Each row was made from one small tree. Brackets hold a mark, then the marks that hang from it, in alphabetical order. Every link used is in the known rows. Write each row's tree.
Known rows:
{R E K Q}: [ 0.40 -3.11  0.30  0.44 -0.54  0.13 -2.54  1.75  2.49 -2.12 -1.59 -1.84
 -2.29 -0.01 -1.87 -0.63  1.06  0.16 -1.02 -2.72  2.06 -1.43 -3.23 -0.53]
{C {R {E Z} {K S}}}: [-0.02 -1.95  1.40 -1.82  0.01 -1.25 -3.06  0.27  1.14 -1.34 -1.06  1.40
 -2.05  1.95 -0.39 -0.26  3.06 -1.51  0.23 -1.03  2.17 -2.49 -1.79 -0.15]
{D S}: [-0.21  0.20  0.23 -1.59 -3.45  2.17  0.43  2.18  0.67 -0.58  0.21 -0.40
  0.82 -1.30  1.65 -0.47 -0.03  0.34  0.28  1.72 -0.87  1.92 -4.35 -1.26]
{S {E {Z D}} Q}: [-0.81  1.17 -0.71  0.48 -0.19 -0.67  0.28  0.33  0.55  0.21  0.32  2.90
 -0.21  0.69 -0.95 -2.87 -0.01 -1.05  2.65  0.67 -1.12  2.00  2.48  0.71]
{S {E Z}}: [ 0.30  0.36  1.27  0.24 -0.41  0.93  0.65  0.48  1.76 -1.71  2.27  1.51
 -0.83 -0.29 -1.65 -2.53 -0.19 -1.64  3.80  0.70 -0.94  1.64  0.22  1.78]
{D {R E Q}}: [ 0.45 -2.35 -0.01 -0.84 -0.29  3.25 -2.32  1.89  0.80 -0.95  0.36 -0.06
 -0.83  0.85 -0.15 -1.30  0.30  2.26 -0.98 -0.06  1.63  0.44 -1.74 -1.94]
{S Q}: [-0.22 -1.21 -0.65  1.61 -2.19  0.08 -0.19  1.77 -0.31  0.24  1.28  1.93
  0.60 -0.48  1.28 -1.16  0.58  0.59  1.35  1.72 -1.70  1.68 -1.16 -0.89]
{R E}: [ 0.08 -1.40  0.91 -1.22 -1.54  1.87  0.20  1.43  0.68 -2.58  1.66  0.58
 -0.92 -0.20 -1.13 -0.37 -0.20  0.84  0.17 -0.18 -0.07  0.74 -2.57 -1.08]
{Z {C {R E Q}}}: [ 0.71 -1.77  0.52 -0.50  1.49  1.58 -2.77  1.37 -1.90 -1.27 -0.70  0.36
  0.00  0.85 -2.52  0.00  0.09  0.79 -2.08 -0.08  3.05 -0.51 -1.68 -0.73]
{C {R Q} S}: [ 1.83 -1.04  1.40  2.01  1.44 -1.03 -1.75  2.03 -0.31 -0.85 -2.31  1.25
  0.59  1.52  2.09  0.17  1.07 -0.04 -1.69  1.69  3.57  0.13 -2.61 -1.01]
{C R {S {E Z}}}: [ 0.50  0.71  3.57  1.16  1.66 -1.86 -0.55  0.60  0.72 -1.62  0.06  2.31
 -0.06  1.69 -1.15 -2.22  0.40 -1.27  2.45  1.02  2.15  0.70  0.13  1.56]
{C {R E} S}: [ 0.07 -0.72  3.27 -0.21  0.79 -1.06 -0.78  1.54 -0.20 -2.45 -0.49  1.41
 -0.19  1.75 -0.85 -0.32  0.34  1.24 -1.01  0.04  2.95 -0.11 -2.29 -1.53]
{C {R K}}: [-0.83 -1.78  1.58 -1.13 -0.32 -0.61 -1.86  0.76 -0.79 -0.91 -2.28  0.27
 -0.55  1.27  0.68 -0.32  2.67 -0.16  0.58  0.70 -0.17  0.36 -2.93  0.64]
{E {Z {C R S} Q}}: [ 0.65  1.76  1.30 -0.15  3.97  2.31 -2.55  1.16 -4.85 -0.74 -2.58  1.89
  1.05  1.65 -0.33  0.12 -0.25  1.07 -0.09  0.66  2.65  0.31  0.92  0.26]
{C S}: [ 0.75  0.40  1.96  0.41 -0.86  0.21  0.56  2.39 -0.02 -1.42  0.42  0.30
  0.29 -0.32  1.69  0.12  0.12  1.14  0.05  1.01  0.46  1.89 -2.14 -0.46]
{R E {K S Z} Q}: [ 2.49 -2.97 -3.51  0.16 -1.67 -1.50 -3.38  2.92  2.62 -0.85  0.45 -0.18
 -2.55 -1.44  1.14  1.45  3.17 -0.53 -2.55 -1.81  1.60 -2.67 -2.61 -0.18]
{C {R E {K Z}} S}: [-0.03 -2.32  0.94 -1.08  0.65 -3.30 -3.45  2.22  0.03 -1.63 -1.38  1.19
 -1.36  1.15 -1.07 -0.17  2.16  1.39 -0.83 -1.57  2.86 -2.18 -1.45  0.42]
{S {E {Z C}} Q}: [-0.67  0.68  0.34  1.94 -0.30  0.10 -0.47  0.73 -1.04  0.45  2.93  1.49
  0.40 -0.92 -3.65 -3.25 -0.86 -0.02  3.54  0.36 -1.12  1.38  2.28  2.04]
{S {E Z} Q}: [-0.28 -0.38  0.28  2.70 -1.11 -1.04 -0.07  0.53  1.47 -0.27  2.57  2.78
 -0.40 -0.24 -1.75 -3.56 -0.17 -1.32  4.21  0.64 -1.08  1.21  1.45  1.02]
{K {R E} Z}: [ 1.45 -2.46 -2.99 -1.75 -0.81  0.59 -1.15  1.62 -0.46 -0.83  4.33  3.35
 -0.90 -0.35 -0.23  0.21  1.72  1.89  0.24  0.62 -0.89 -0.11  0.66  0.39]
{R K Q}: [ 0.69 -2.34 -0.19  1.00 -0.75  0.30 -2.25  2.08  1.57 -0.84 -2.09 -1.45
 -1.43 -0.43  0.76 -0.13  1.81 -0.30 -0.38 -0.67  0.72 -0.28 -3.22  0.33]
{R {E Z} {K S} Q}: [ 1.45 -2.35 -0.37  0.32 -0.46 -0.46 -3.40  1.46  3.27 -1.46 -0.85 -0.38
 -2.66  0.46 -0.47 -0.09  2.23 -1.68 -0.65 -2.62  2.89 -3.05 -2.12 -0.37]
{S E Q}: [-0.03 -0.18 -0.04  3.04 -2.06 -1.23  0.91  1.32  1.28 -0.50  2.49  1.45
  0.03 -1.21 -0.98 -2.33  0.04 -0.08  2.36  1.11 -1.88  2.37 -0.59  0.52]
{E {Z {C R} {D S}}}: [-1.72  2.13  0.55 -5.19  0.43  2.60 -1.41  0.49 -4.13  0.98 -2.98  1.27
  1.98  1.36  0.28 -0.50  0.14  0.10 -0.37  1.82  1.01  1.45 -0.27 -0.12]
{Z C}: [-0.07  0.47  0.52 -1.57 -1.35  3.10  0.09  1.93 -2.72 -0.65  1.58 -0.28
  0.82 -1.21 -0.42  0.29 -0.12  1.24  0.27  1.45 -1.52  2.41 -1.26  0.70]

Which tree is each row?
[-1.36 -0.48  1.18 -3.53 -2.97  3.56 -1.31  2.08  0.72 -0.37  0.67 -0.97
  0.08  0.01  0.07 -1.67 -0.42  3.21 -0.23  0.40  0.37  1.53 -3.52 -2.51] => {D {R E} S}
[ 1.76 -0.43 -2.85  2.01 -2.46 -1.17 -0.07  1.67 -0.85  1.93  3.93  3.41
  0.25 -0.25  3.69  1.02  3.09  1.22  0.22  2.66 -2.08  1.11  0.02 -1.04] => {K R {S Q}}
[ 0.72  1.37  0.75 -0.92  2.99  0.48 -1.78  2.12 -3.57  0.12 -4.09  0.25
  1.45  1.60  1.25  1.11  0.63  1.46 -3.84  1.13  3.59  1.19 -0.27 -0.35] => {Z {C {R Q} S} D}
[ 0.08 -1.65  0.95 -1.37 -1.12 -1.53 -2.14  1.30  0.78 -1.54 -0.97  0.07
 -1.74  1.05  0.47  0.90  3.07 -0.36 -1.40 -0.58  1.41 -1.56 -3.60 -0.74] => {C {R E {K S}}}
[ 0.54  1.13 -0.94 -0.88  1.93  5.00 -1.53  1.09 -3.65 -0.87 -0.45  1.18
  0.30 -0.46 -0.76 -0.20 -0.62  0.66  1.28  0.44 -0.63  1.31  0.79  0.76] => {E {Z C Q}}
[ 1.19  1.02 -0.55  1.10  1.26  2.70 -0.01  0.33  0.67 -2.21  0.42  1.74
 -1.08 -0.20 -0.96 -1.74 -0.49 -1.17  2.91  0.15 -0.74  1.61  0.26  1.21] => {S {E {Z Q}}}
[ 1.50 -1.27 -2.72 -0.96 -2.84 -1.12 -1.70  2.66  0.71 -0.01  1.13  0.67
 -1.17 -1.79  3.35  1.70  3.67 -0.50 -0.46  0.59 -1.85 -0.26 -2.22  1.08] => {R {K S Z}}
[ 1.52  2.38  0.82  2.38  2.13  1.01  0.08  1.10  0.85 -2.38 -0.42  1.19
 -0.92  0.08 -0.66 -1.52 -0.86 -0.18  2.06 -0.36  1.12  1.17  0.42  1.00] => {C {S {E {Z Q}}}}
[ 1.74  0.07 -2.72 -2.18 -0.97  0.35 -1.81  2.13 -3.78  0.83  1.93  2.86
  1.22 -0.96  2.59  2.17  2.84 -0.05 -1.52  3.43 -0.85  0.58 -0.60  1.12] => {K S {Z {C R}}}
[ 0.32  0.84  1.33  4.29 -1.30 -2.92  0.83  2.14  1.57 -0.57  1.77  0.96
  0.07 -0.73 -0.65 -2.19 -0.29  1.09  1.61  0.50  0.00  2.14 -0.52  0.30] => {C {S E Q}}
[ 0.37  3.70 -1.86 -1.40 -0.78  2.96  1.55  1.38  0.56 -1.31 -2.47 -0.57
 -0.09 -0.90  0.98  0.03 -0.71  0.44 -0.71  0.83 -1.06  3.25 -2.23 -1.05] => {Z {D {S E}} Q}
[ 0.80  2.16 -0.45  0.35  1.89  3.83 -0.59  0.70 -1.87 -1.60  0.85  0.64
 -0.42 -1.03 -2.85 -1.33 -1.18 -0.01  2.26 -0.11 -0.79  1.84  1.23  1.89] => {S {E {Z C Q}}}
[ 1.11  3.72 -0.06  0.27  3.15  1.28  0.50  0.76 -0.08 -2.10 -2.52  1.41
 -0.73  0.93 -0.08 -0.90 -0.76  0.16  0.64 -0.28  1.10  1.90  1.58  0.47] => {C {S {E {Z D Q}}}}
[ 0.22 -0.65 -0.55 -1.43 -2.17  3.44 -2.18  2.27  0.70  1.24 -1.22 -1.08
  0.95 -0.38  2.84 -1.22  0.42  1.87 -0.80  1.83  0.69  1.74 -3.80 -2.16] => {D {R Q} S}
[-0.89  0.36  0.22  1.63 -2.63 -0.84 -0.04  1.12  2.29  0.57  1.66  1.36
  0.37 -0.84 -1.44 -3.79 -0.70 -0.91  3.56  0.67 -0.56  1.13 -0.67  0.06] => {D {S {E Z} Q}}
[ 0.71  1.90 -0.63  0.28 -0.42  2.88 -0.05  0.88  1.50 -1.39 -0.64  0.48
 -0.55 -0.80 -0.68 -1.83 -1.12 -0.90  2.30  0.35 -0.25  1.31 -1.77 -0.03] => {D {S {E {Z Q}}}}
[ 1.52  0.99 -5.02 -2.51  0.82  3.39 -0.68  1.92 -2.76 -0.80 -1.78  2.86
 -0.11 -0.71  3.61  1.85  1.03  0.98 -1.40  1.74 -1.80  1.99  0.49 -0.37] => {K {Z D Q}}
[ 4.62 -0.53 -5.33  2.38 -1.08 -1.40 -0.62  2.08  2.13  0.85  4.56  2.78
 -1.23 -1.63  2.73  1.07  3.51 -0.69 -0.60  2.02 -0.70  0.42  0.34  1.54] => {K {R Q} {S E} Z}
[ 2.88  1.79 -6.21 -2.21 -0.31  2.33 -0.40  2.25 -2.09 -0.26 -1.09  2.97
 -0.33 -1.16  5.62  3.28  2.36  0.19 -2.82  2.45 -1.81  1.63 -0.23 -0.86] => {K S {Z D Q}}
[ 0.36  0.39  0.02  0.08 -2.01  2.43 -1.05  1.88  2.66  0.60  0.08 -1.60
  0.18 -0.92  0.79 -2.41 -0.05  1.09  0.24  1.32  0.55  2.54 -3.24 -0.76] => {D {R Q} {S E}}
[ 0.37  1.49 -2.00 -2.38  2.07  3.99 -0.66  0.53 -2.12 -1.29 -2.96  2.48
 -0.31  1.17  1.96  0.33  0.07 -0.18  0.30  0.81 -0.54  1.62  0.99 -0.71] => {E {Z D Q}}
[ 0.07  0.51  2.13  3.98  0.26 -4.04 -0.16  1.26  0.39 -0.26  0.27  2.22
  0.46  0.99 -0.47 -2.08  0.60  0.45  1.36  1.52  1.17  1.47 -0.54  0.28] => {C R {S E Q}}
[ 2.31 -0.74 -1.18  0.50  2.02 -0.52 -3.23  2.88 -3.00  0.50 -0.96  1.63
  1.32  0.01  1.03  0.87  1.23  1.13 -2.15  1.51  2.89 -0.23 -0.03  0.98] => {K {Z {C {R Q} S}}}
[ 0.66 -2.35 -3.50 -2.20  0.20 -0.32 -3.22  2.16  1.07 -1.17 -2.54  0.03
 -2.24  0.07 -0.40  0.33  1.95  0.48 -2.48 -2.30  1.53 -1.43 -0.89 -0.02] => {R E {K {Z D}} Q}
[-0.96  1.32  0.23 -3.82  1.11  2.15 -0.49  0.93 -4.70 -0.06 -1.95  1.24
  1.47  1.15  0.57  0.97  1.02  1.26 -1.63  2.41 -0.45  2.69  0.08  0.24] => {Z {C R} D}
[ 2.59  0.08 -2.83 -0.45  0.97  2.50 -1.32  0.65 -0.58 -1.31  2.27  3.46
 -1.69  1.06  0.99  1.27  1.87  0.67 -0.04 -0.09  0.50 -0.77  0.83 -1.23] => {K {R {E {Z Q}}} S}
[ 3.27 -0.98 -3.84 -0.24  0.10  0.10 -3.16  2.58 -2.68  1.23  0.56  2.28
  0.96 -0.91  3.01  2.22  3.05 -0.76 -2.78  2.86  1.18 -0.56 -0.91  0.59] => {K S {Z {C {R Q}}}}
[-0.18  4.64 -1.93 -2.28 -0.17  4.03  1.01  1.50 -1.96 -0.75 -2.24 -1.60
  0.75 -1.79 -0.70  0.35 -1.42  1.74 -1.38  0.33 -1.00  3.84 -1.35 -0.11] => {Z C {D {S E}} Q}
[ 1.75 -0.24  2.27  2.86  2.55 -2.04 -1.68  0.65  1.76 -1.49 -1.16  1.89
 -0.45  1.95 -0.72 -2.28  0.45 -2.00  1.11  0.54  4.01 -0.24 -0.16  1.08] => {C {R Q} {S {E Z}}}
[ 0.23  1.29  1.29 -0.16 -0.43 -1.42 -1.09  1.13 -0.64 -0.21  0.19 -1.45
 -0.66 -0.60 -0.99  0.44  2.70 -0.37 -0.18  0.25 -0.35  0.81 -2.08  2.37] => {Z {C {R {K {S E}}}}}
[-0.22  1.72 -1.88 -3.38  1.11  5.59 -0.84  1.24 -3.17 -0.15 -2.91  1.15
  0.29  1.05  3.66  0.60  0.73  3.26 -1.22  1.92 -1.55  3.72 -0.05 -1.68] => {Z {D R} Q}
[-0.01  1.79 -0.89 -2.03 -1.16  2.82 -0.47  1.61  1.80  0.76 -2.09 -1.46
  0.53 -0.07  1.64 -1.70 -0.01  1.45 -1.16  1.25  0.53  3.31 -2.11 -1.16] => {Z {D {R Q} {S E}}}
[ 1.34 -0.78 -1.68 -0.67  2.21  3.38 -1.60  0.07 -1.34 -1.96  1.55  3.34
 -1.67  1.63 -1.33 -0.38  0.60  1.26  1.36 -0.91  0.62 -0.51  1.48 -0.55] => {K {R {E {Z Q}}}}
[-0.37  1.05  1.07  2.07 -0.82 -0.61 -0.74  2.97 -2.88  0.85  0.83  0.44
  1.43 -0.99 -0.48 -0.58 -0.56  3.04 -0.27  0.64  0.22  1.60  0.05 -0.22] => {Z {C {S Q}}}
[ 0.11 -1.01 -1.02  1.92 -3.10 -2.24 -1.35  2.14  0.99  0.89  0.11  0.24
 -0.87 -0.96  2.51  0.40  3.08  0.06  0.00  0.31 -1.52 -0.04 -2.51 -0.43] => {R {K {S Q}}}
[ 0.31 -1.67 -0.14 -2.38  2.70  0.85 -2.76  0.14 -0.29 -1.42 -3.16  2.96
 -0.77  3.29 -0.75 -0.84  0.86 -1.45 -1.18 -0.16  3.90 -1.09  0.37 -1.30] => {C {R {E {Z D}} Q}}
[-0.24  0.30  3.83  1.37  0.70 -3.38 -0.82  1.12  1.48 -1.73 -1.87 -0.66
 -1.12  0.99 -1.20 -1.33  1.69  0.14  0.82 -0.52  1.71  0.68 -2.24  1.92] => {C {R K} {S E}}
[ 0.09 -3.55  1.11  0.05  0.90 -0.79 -3.73  1.20  1.27 -1.79 -2.97 -0.27
 -1.85  1.75 -1.66 -0.55  2.15 -0.16 -1.34 -1.73  3.31 -2.25 -3.45 -0.68] => {C {R E K Q}}
[ 1.69 -2.77 -1.09  0.21  1.28  1.26 -2.07  0.62  0.90 -1.10  1.93  2.52
 -1.51  1.65 -1.61 -1.15  1.05  0.16  0.59 -0.84  2.24 -1.49  0.94 -0.34] => {K {R {E Z} Q}}
[-1.14  3.28  1.49 -3.83  0.77  3.28 -0.65  2.44 -4.32  0.86 -1.27 -0.76
  1.54  0.52  1.45  0.18 -0.19  4.90 -1.98  1.08  0.25  3.89  0.93 -0.32] => {Z {C S} {D R}}
[-0.49 -1.92  0.88 -1.22  2.92  1.29 -3.96 -0.17 -0.74 -2.78 -3.62  1.48
 -2.22  2.54 -2.24 -0.93  1.56 -0.22  1.07 -2.28  2.33 -2.47 -1.06 -0.23] => {C {R {E {Z Q}} K}}
